What can hang from each mark:
k894: k790 k990
k487: k42 k157
k157: k487 k990
k990: k157 k894
k330: k894
k790: k42
k42: k487 k790

Known rows, with every way that one mark hangs from another:
k790{k42{k487}}: 19.0, 16.7, 12.3, 13.3, -26.3, 13.3, 9.4, -19.3, 6.0, 15.2, 1.0, -10.5, 25.3, 6.8, 5.1, 58.3
k790{k42}: 18.9, -4.9, 19.0, 16.8, -9.3, 11.6, 1.9, -9.4, 7.6, 4.1, -13.9, -11.0, 25.5, 2.6, 1.0, 65.9
k990{k894{k790{k42}}}: 23.1, -13.0, 32.1, 0.7, -44.3, 19.3, -17.1, -29.0, 29.0, 11.5, -18.3, -15.8, 38.1, 2.3, -4.5, 59.7
k330{k894{k790{k42{k487}} k990}}: 9.5, 14.5, 19.5, 6.4, -13.3, 28.7, 14.0, -31.3, 14.1, 2.7, 1.9, -12.7, 14.2, 26.4, -13.7, 56.7
k487{k42}: 14.6, -11.8, 8.7, 30.4, 12.9, 16.3, 27.4, -24.2, 15.3, 0.0, -24.6, -20.1, 26.1, -1.3, 8.0, 48.6
k487{k42 k157{k990}}: 22.9, 3.7, 8.3, 54.3, 23.0, -13.6, 28.1, -17.7, 2.0, -26.1, -15.0, -40.4, 10.7, 6.3, 26.7, 31.7
k894{k790{k42} k990{k157{k487}}}: 8.2, 10.1, 23.4, 18.9, -3.9, 0.7, 30.3, -17.0, 4.4, -32.7, -15.1, -15.4, -3.4, 10.9, 4.7, 71.2
k894{k790 k990{k157}}: 10.6, -15.1, 39.2, 26.3, 10.7, 1.6, 20.5, -25.2, 18.2, -27.5, -28.5, -41.1, 2.8, 7.8, 1.4, 74.5
k157{k487{k42} k990{k894}}: 16.3, -4.7, 11.5, 36.1, 24.4, -19.5, 26.4, -27.2, 6.9, -26.7, -33.0, -18.9, 14.5, 10.9, 17.6, 50.8
k894{k790 k990{k157{k487{k42}}}}: 4.5, 1.5, 18.0, 31.4, 16.6, 3.9, 48.8, -28.5, 10.5, -37.3, -24.0, -26.1, -4.0, 8.3, 10.1, 58.8
k790{k42{k487{k157}}}: 23.0, 22.4, 11.9, 27.9, -28.2, 8.7, 9.9, -15.0, -2.1, 6.3, 9.3, -23.4, 24.1, 4.2, 15.4, 47.7
k790{k42{k487{k157{k990{k894}}}}}: 25.0, 22.5, 18.8, 26.1, -27.6, -16.9, -0.3, -22.5, 3.0, 4.0, 0.7, -26.5, 22.7, 13.9, 21.6, 51.4
k487{k42{k790}}: 14.2, -9.3, 2.5, 36.1, 20.8, 8.6, 31.3, -34.4, 18.4, 7.3, -18.6, -4.0, 43.8, -3.3, -1.0, 50.5
k330{k894{k790 k990}}: 9.5, -19.6, 34.3, 20.1, 20.2, 28.7, 10.5, -26.5, 16.1, -16.8, -20.6, -30.9, 15.0, 19.4, -18.8, 62.4
k990{k157 k894}: 22.8, -18.6, 48.4, 31.0, 14.3, -15.2, -12.2, -26.9, 8.5, -13.8, -42.5, -36.1, 29.2, 3.1, 13.1, 77.4
k42{k487{k157} k790}: 21.6, 7.3, 15.2, 48.6, 4.1, 0.7, 17.9, -30.7, 2.7, 0.1, 7.2, -30.2, 43.4, -3.3, 3.8, 47.9
k487{k157{k990{k894}}}: 26.7, -16.4, 36.6, 47.0, 14.6, -24.7, -6.5, -16.2, 5.0, -24.8, -26.4, -52.8, 21.1, 6.4, 18.5, 56.3
k330{k894{k990}}: 5.3, -23.5, 33.0, 28.7, 46.8, 14.0, 15.1, -20.2, 5.6, -13.2, -31.2, -30.6, 16.4, 19.7, -12.9, 79.4

Rows:
11.6, -3.2, -2.6, 40.7, 30.3, 7.9, 43.6, -27.4, 2.9, -16.2, -15.5, 0.0, 34.0, -5.3, 0.7, 47.8
k157{k487{k42{k790}}}
30.7, 2.6, 30.6, 30.4, -24.1, -13.0, -12.3, -19.5, 11.6, -17.1, -9.1, -36.8, 20.1, 8.7, 15.5, 43.3
k487{k157{k990{k894{k790{k42}}}}}
12.3, 20.3, 19.2, 19.1, -14.4, 24.3, 14.7, -27.9, 6.3, -4.2, 8.9, -24.4, 14.3, 23.9, -4.9, 46.9
k330{k894{k790{k42{k487{k157}}} k990}}
21.7, -2.9, 15.6, 47.1, 12.5, -20.1, 16.2, -27.8, 10.8, -14.3, -25.0, -39.9, 22.2, 8.2, 28.1, 39.4
k487{k42 k157{k990{k894}}}
16.3, 2.2, 19.1, 40.8, 28.1, -19.3, 22.8, -38.6, 3.3, -19.9, -33.2, -5.7, 35.8, 0.7, 14.4, 61.3
k990{k157{k487{k42{k790}}} k894}
25.8, -6.6, 42.1, 28.8, -4.0, -0.8, -3.8, -27.8, 5.4, -36.8, -29.2, -30.9, 19.1, 1.8, 8.3, 57.4
k990{k157{k487} k894{k790}}
20.6, -0.8, 12.0, 29.0, 0.2, -5.7, 21.7, -33.7, 15.8, -29.7, -23.1, -19.4, 12.6, 10.2, 11.1, 36.3
k157{k487{k42} k990{k894{k790}}}
27.7, -14.7, 49.0, 22.6, -12.6, 0.1, -17.7, -33.9, 18.9, -17.7, -33.0, -36.7, 26.4, 2.4, 6.4, 61.3
k990{k157 k894{k790}}
15.4, -2.5, 6.4, 40.9, 31.9, -26.5, 30.4, -36.6, 10.4, -21.1, -27.4, -4.4, 30.2, 7.9, 9.0, 52.8
k157{k487{k42{k790}} k990{k894}}
25.7, 10.4, 26.2, 11.0, -59.0, 15.8, -10.6, -32.6, 20.3, 13.4, 1.5, -26.3, 36.8, 3.4, 7.9, 44.4
k990{k894{k790{k42{k487{k157}}}}}
9.1, -8.9, 33.5, 31.8, 17.6, 0.9, 32.2, -20.5, 5.5, -45.1, -26.2, -35.8, -4.4, 6.6, 2.4, 71.2
k894{k790 k990{k157{k487}}}
18.3, -1.3, 2.3, 52.6, 19.5, 2.4, 32.3, -29.2, 8.4, -4.5, -8.0, -19.9, 42.8, -5.7, 10.6, 38.1
k487{k42{k790} k157}
25.4, 28.5, 11.8, 33.3, -18.2, -11.6, 9.4, -13.7, -4.9, -6.8, 9.0, -26.9, 12.9, 13.5, 20.9, 45.0
k790{k42{k487{k157{k990}}}}
27.8, -21.3, 40.2, 21.8, -6.8, -8.1, -13.4, -28.5, 24.4, -17.7, -28.6, -38.3, 20.3, 9.8, 1.3, 55.4
k157{k990{k894{k790}}}
24.9, 14.5, 15.3, 54.6, 14.9, -20.6, 18.9, -29.8, -0.5, -13.5, 5.6, -33.6, 30.0, 6.7, 9.6, 43.6
k42{k487{k157{k990}} k790}
26.7, 11.9, 21.6, 49.3, 5.0, -12.6, 13.4, -18.1, -4.3, -21.2, -0.3, -52.3, 10.2, 9.9, 20.0, 41.7
k42{k487{k157{k990}}}
11.1, 16.0, 25.8, 22.0, 17.1, 10.7, 17.1, -21.4, -4.0, -36.8, -12.6, -11.2, 0.2, 24.9, -4.9, 61.4
k330{k894{k790{k42} k990{k157{k487}}}}
12.6, 27.1, 25.8, 14.4, -3.4, 12.0, 12.3, -33.3, 4.3, -11.5, -2.2, -15.5, 6.2, 29.2, -3.0, 58.3
k330{k894{k790{k42{k487}} k990{k157}}}
3.4, -14.5, 33.0, 40.2, 47.6, -15.1, 37.8, -12.5, -5.7, -41.7, -36.5, -35.0, -2.1, 7.9, 9.3, 89.6
k894{k990{k157{k487}}}
25.8, 5.6, 23.3, 13.3, -12.3, 36.7, -13.2, -21.6, 8.8, -8.3, -2.2, -9.0, 24.8, 16.0, -14.1, 40.0
k330{k894{k790{k42}}}
